Every row comes from one small tree of marks. Brackets hold a mark, then the marks that hang from it, in the order of their numbers. Every link used is in the known rows. Which tree was each row made from?
Known rows:
[Z696 [Z296 Z645 [Z818 Z379]] Z932]: 0.758	-2.293	2.362	0.832	5.874	-1.901	-1.084	-0.650	-1.726	5.735	0.734	0.113	1.363	-0.345	-2.082	-0.510	2.395	-2.839	-1.015	2.712
[Z379 [Z283 [Z705 Z696]] Z818]: 1.541	-2.886	-2.669	-2.365	-0.253	1.284	3.169	0.144	-2.756	0.812	1.712	-0.575	-0.107	-0.144	0.058	1.508	-0.696	-1.458	3.461	-1.700
[Z818 [Z379 Z283]]: 0.708	-1.261	-0.412	-0.134	2.413	0.680	0.589	-0.178	0.276	-0.202	0.129	2.722	0.969	-1.245	-2.023	1.231	-0.267	-2.145	-0.410	2.369
[Z379 [Z283 Z705]]: 0.765	-4.197	-0.999	-0.977	0.360	1.298	2.221	0.743	0.341	-0.465	0.344	0.296	-0.396	-1.538	-1.022	1.177	0.431	0.393	3.001	-0.464
[Z932 Z696]: -1.065	1.829	0.589	-0.237	-0.884	0.708	-0.470	0.958	0.336	2.421	-1.038	1.613	-2.768	0.509	-0.205	-0.323	-0.496	-1.278	-2.004	-0.464
[Z283 [Z379 Z818] Z705]: 1.001	-3.386	-1.210	-0.979	-2.146	3.061	0.310	-0.160	-1.741	-0.789	0.417	-1.174	-0.209	-0.006	-0.403	1.882	0.427	-0.198	5.478	0.402
[Z705 [Z283 Z379] [Z696 Z932]]: 1.147	-6.534	0.588	1.991	-0.675	0.378	1.979	-2.536	-1.459	1.715	3.494	1.180	0.097	0.405	0.146	1.014	-2.647	-5.180	-2.236	-0.445
[Z932 [Z696 [Z296 Z645 [Z818 Z379]]]]: -0.522	2.800	3.099	-0.008	3.622	-0.351	-1.694	1.388	-0.926	4.982	0.213	1.534	-2.551	0.357	-0.931	-0.655	2.101	-3.185	-2.143	3.271
[Z379 [Z283 Z705] Z818]: 1.569	-2.707	-2.118	-2.577	0.639	0.511	2.288	0.981	-1.326	-0.129	1.454	-0.700	1.102	-0.705	-1.360	1.666	0.141	0.709	4.859	-1.219
[Z818 Z379]: 0.064	-0.091	0.577	0.818	1.009	0.677	-0.649	-0.339	0.042	0.901	-0.871	1.523	0.138	-0.498	-0.726	0.302	0.065	-2.523	-0.194	2.381
[Z696 [Z296 Z645 Z818] Z932]: 0.597	-2.120	2.015	0.199	4.597	-2.699	-0.275	-0.198	-1.652	4.689	1.944	-1.093	0.995	0.179	-1.670	-0.790	2.133	-0.550	-0.523	0.251
[Z696 [Z296 Z645]]: 0.209	-0.487	0.533	0.060	2.115	0.221	-0.633	-0.729	-0.821	2.782	1.881	-0.150	1.847	-0.366	0.952	-0.353	1.046	0.528	-0.589	-0.721
[Z283 [Z379 Z818] [Z705 Z696]]: 0.906	-3.768	-1.838	-0.493	-2.939	3.911	1.036	-1.031	-3.162	0.394	0.742	-0.833	-1.295	0.855	1.046	1.835	-0.325	-2.383	4.274	-0.072
[Z705 [Z283 Z379]]: 1.414	-2.742	1.530	1.005	-1.167	0.567	0.812	-0.701	0.274	-2.325	3.818	0.566	0.096	0.009	-0.055	1.365	-1.633	-1.944	-0.116	1.237
[Z645 [Z296 [Z696 Z932]]]: -0.117	-2.022	-0.397	1.514	0.966	-0.983	0.450	-0.268	-1.312	3.075	4.073	1.194	0.939	0.021	-0.035	-2.563	-1.981	-2.595	-0.589	0.337
[Z296 Z645]: -0.168	-0.917	-0.167	-1.214	1.606	0.029	-1.011	1.026	0.204	1.956	-0.327	-0.996	-0.107	0.370	1.990	0.587	0.702	-0.137	-1.447	-0.803
[Z705 Z283 Z696]: 1.122	-0.891	0.329	0.479	-0.654	-1.138	2.782	-0.555	-0.940	0.171	3.759	0.005	-0.750	0.551	2.016	0.127	-2.525	-3.460	-1.701	-0.781
[Z696 [Z296 Z818]]: 0.926	1.884	2.332	0.736	1.910	-1.809	0.174	-0.112	-1.669	0.093	2.320	-0.424	0.160	-0.192	-2.585	-1.055	1.755	0.664	1.578	1.969
[Z645 [Z296 Z818]]: 2.158	1.576	2.207	-0.483	-0.088	-2.447	0.762	1.731	-1.461	-0.546	2.448	-0.658	-0.245	0.336	-1.749	-1.716	-0.005	-0.244	2.548	2.644
[Z645 [Z296 [Z696 Z932] [Z818 Z379]]]: 0.138	-0.582	1.949	2.024	2.797	-2.018	-0.290	0.803	-1.900	2.927	3.049	1.469	-0.289	0.027	-1.928	-2.733	-0.724	-4.890	-0.180	5.002

Which tree is each row?
0.870	-4.112	-1.502	-0.523	-0.369	2.196	3.128	-0.217	-1.285	0.369	0.855	0.482	-1.351	-0.886	0.475	1.007	-0.727	-2.105	1.894	-0.984 : [Z379 [Z283 [Z705 Z696]]]
1.723	-1.700	0.206	-0.709	-0.880	-0.511	0.719	-0.354	-1.262	-1.956	4.675	-0.183	1.360	1.146	-0.249	1.836	-1.810	-1.558	1.550	0.397 : [Z705 [Z283 [Z379 Z818]]]
0.944	-4.358	-0.740	-0.024	1.438	2.359	1.698	0.240	0.305	0.299	-0.669	1.716	-0.300	-2.049	-1.372	1.582	0.433	-2.124	2.720	1.927 : [Z818 [Z379 [Z283 Z705]]]
-0.021	1.497	2.930	-0.597	4.652	-0.514	-0.585	1.570	-0.552	3.974	1.290	3.021	-1.386	-0.056	-2.136	0.302	1.645	-2.945	-2.449	3.061 : [Z932 [Z696 [Z296 Z645 [Z818 [Z379 Z283]]]]]
-0.345	3.705	3.135	0.515	0.828	-1.129	0.027	0.852	-1.309	2.593	1.046	1.115	-2.371	0.388	-2.184	-1.442	1.273	-0.277	-0.374	1.646 : [Z932 [Z696 [Z296 Z818]]]
0.934	-2.750	-0.442	1.337	-1.090	2.665	2.174	-2.030	-2.649	2.464	1.605	0.155	-0.412	-1.272	0.704	-0.855	-0.095	-1.323	2.998	-0.673 : [Z283 [Z705 [Z696 Z296]]]
0.885	-1.395	1.998	1.248	3.306	-2.720	0.596	-1.372	-2.121	3.118	1.874	-0.294	1.204	-0.460	-3.566	-1.343	1.829	-0.229	0.688	1.130 : [Z696 [Z296 Z818] Z932]
0.962	-8.179	-0.231	2.918	-1.138	4.271	1.647	-4.150	-3.084	4.084	1.406	1.255	0.509	-1.444	-1.147	0.122	0.064	-2.935	2.733	-0.162 : [Z283 Z379 [Z705 [Z696 Z296 Z932]]]
0.822	-2.020	1.396	0.812	4.214	-2.223	0.945	1.073	-1.709	1.632	4.380	2.796	0.631	-0.280	-3.339	-1.704	-1.082	-4.814	-0.377	4.748 : [Z645 [Z296 [Z696 Z932] [Z818 [Z379 Z283]]]]
-2.118	1.897	1.769	-0.629	2.500	-0.819	-1.487	2.768	-0.591	0.480	2.326	-1.786	-2.774	1.854	2.550	-0.860	1.229	-1.698	-2.590	2.274 : [Z296 Z645 Z696 Z818]
1.162	-6.206	1.548	2.314	-0.121	2.272	1.533	-2.492	-3.472	2.911	1.202	-0.019	-1.073	-0.577	-2.668	-0.113	1.272	-3.071	3.330	2.020 : [Z283 Z379 [Z705 [Z696 [Z296 Z818] Z932]]]
1.206	-4.506	-1.053	-0.756	1.780	2.855	2.307	-0.817	-2.010	3.114	2.528	0.526	0.322	-1.308	1.109	0.849	0.423	-1.218	1.126	-1.867 : [Z379 [Z283 [Z705 [Z696 [Z296 Z645]]]]]
1.176	-0.264	1.907	-0.643	5.523	-0.719	-0.161	0.755	-1.027	1.330	2.338	1.434	1.270	-0.744	-2.286	0.596	2.345	-1.691	-0.458	3.578 : [Z696 [Z296 Z645 [Z818 [Z379 Z283]]]]
1.003	-6.897	-1.996	0.158	-1.394	3.135	1.253	-2.076	-3.446	3.406	0.449	-0.470	-0.148	0.516	-0.362	1.480	-0.210	-3.633	3.410	-1.032 : [Z283 [Z379 Z818] [Z705 [Z696 Z932]]]
0.089	2.662	2.093	0.465	-0.028	-1.619	0.351	2.009	-1.683	-1.033	4.693	-0.201	-1.477	1.107	-0.015	-2.839	-0.786	-1.578	0.962	3.779 : [Z645 [Z296 Z696 Z818]]
-0.542	-4.695	0.744	1.071	3.767	0.166	1.255	0.936	-0.947	2.151	1.343	1.307	-2.075	-1.035	-2.268	-0.104	1.088	-4.527	0.843	3.776 : [Z296 [Z696 Z932] [Z818 [Z379 [Z283 Z705]]]]
0.534	-6.171	-1.287	0.897	-0.582	1.472	2.152	-1.580	-1.803	4.655	-0.872	-0.601	-1.091	-0.808	0.464	-0.047	-0.201	-3.227	1.479	-1.937 : [Z283 [Z705 [Z696 Z932]]]
1.241	-1.487	1.192	0.446	1.507	0.620	1.698	2.476	-1.552	-0.812	4.113	1.516	-1.774	-1.180	-1.725	-1.230	-0.410	-3.633	3.689	5.329 : [Z645 [Z296 Z696 [Z818 [Z379 [Z283 Z705]]]]]
0.211	-0.469	1.628	1.064	1.768	-2.804	0.661	1.138	-1.875	2.101	4.221	0.022	-0.564	0.570	-1.407	-2.933	-0.843	-2.761	-0.031	2.620 : [Z645 [Z296 [Z696 Z932] Z818]]
-0.913	1.374	1.301	-0.409	1.441	0.669	-0.861	0.274	-0.676	5.200	0.823	1.307	-0.988	0.045	1.024	-0.675	0.702	-0.438	-2.266	-1.336 : [Z932 [Z696 [Z296 Z645]]]
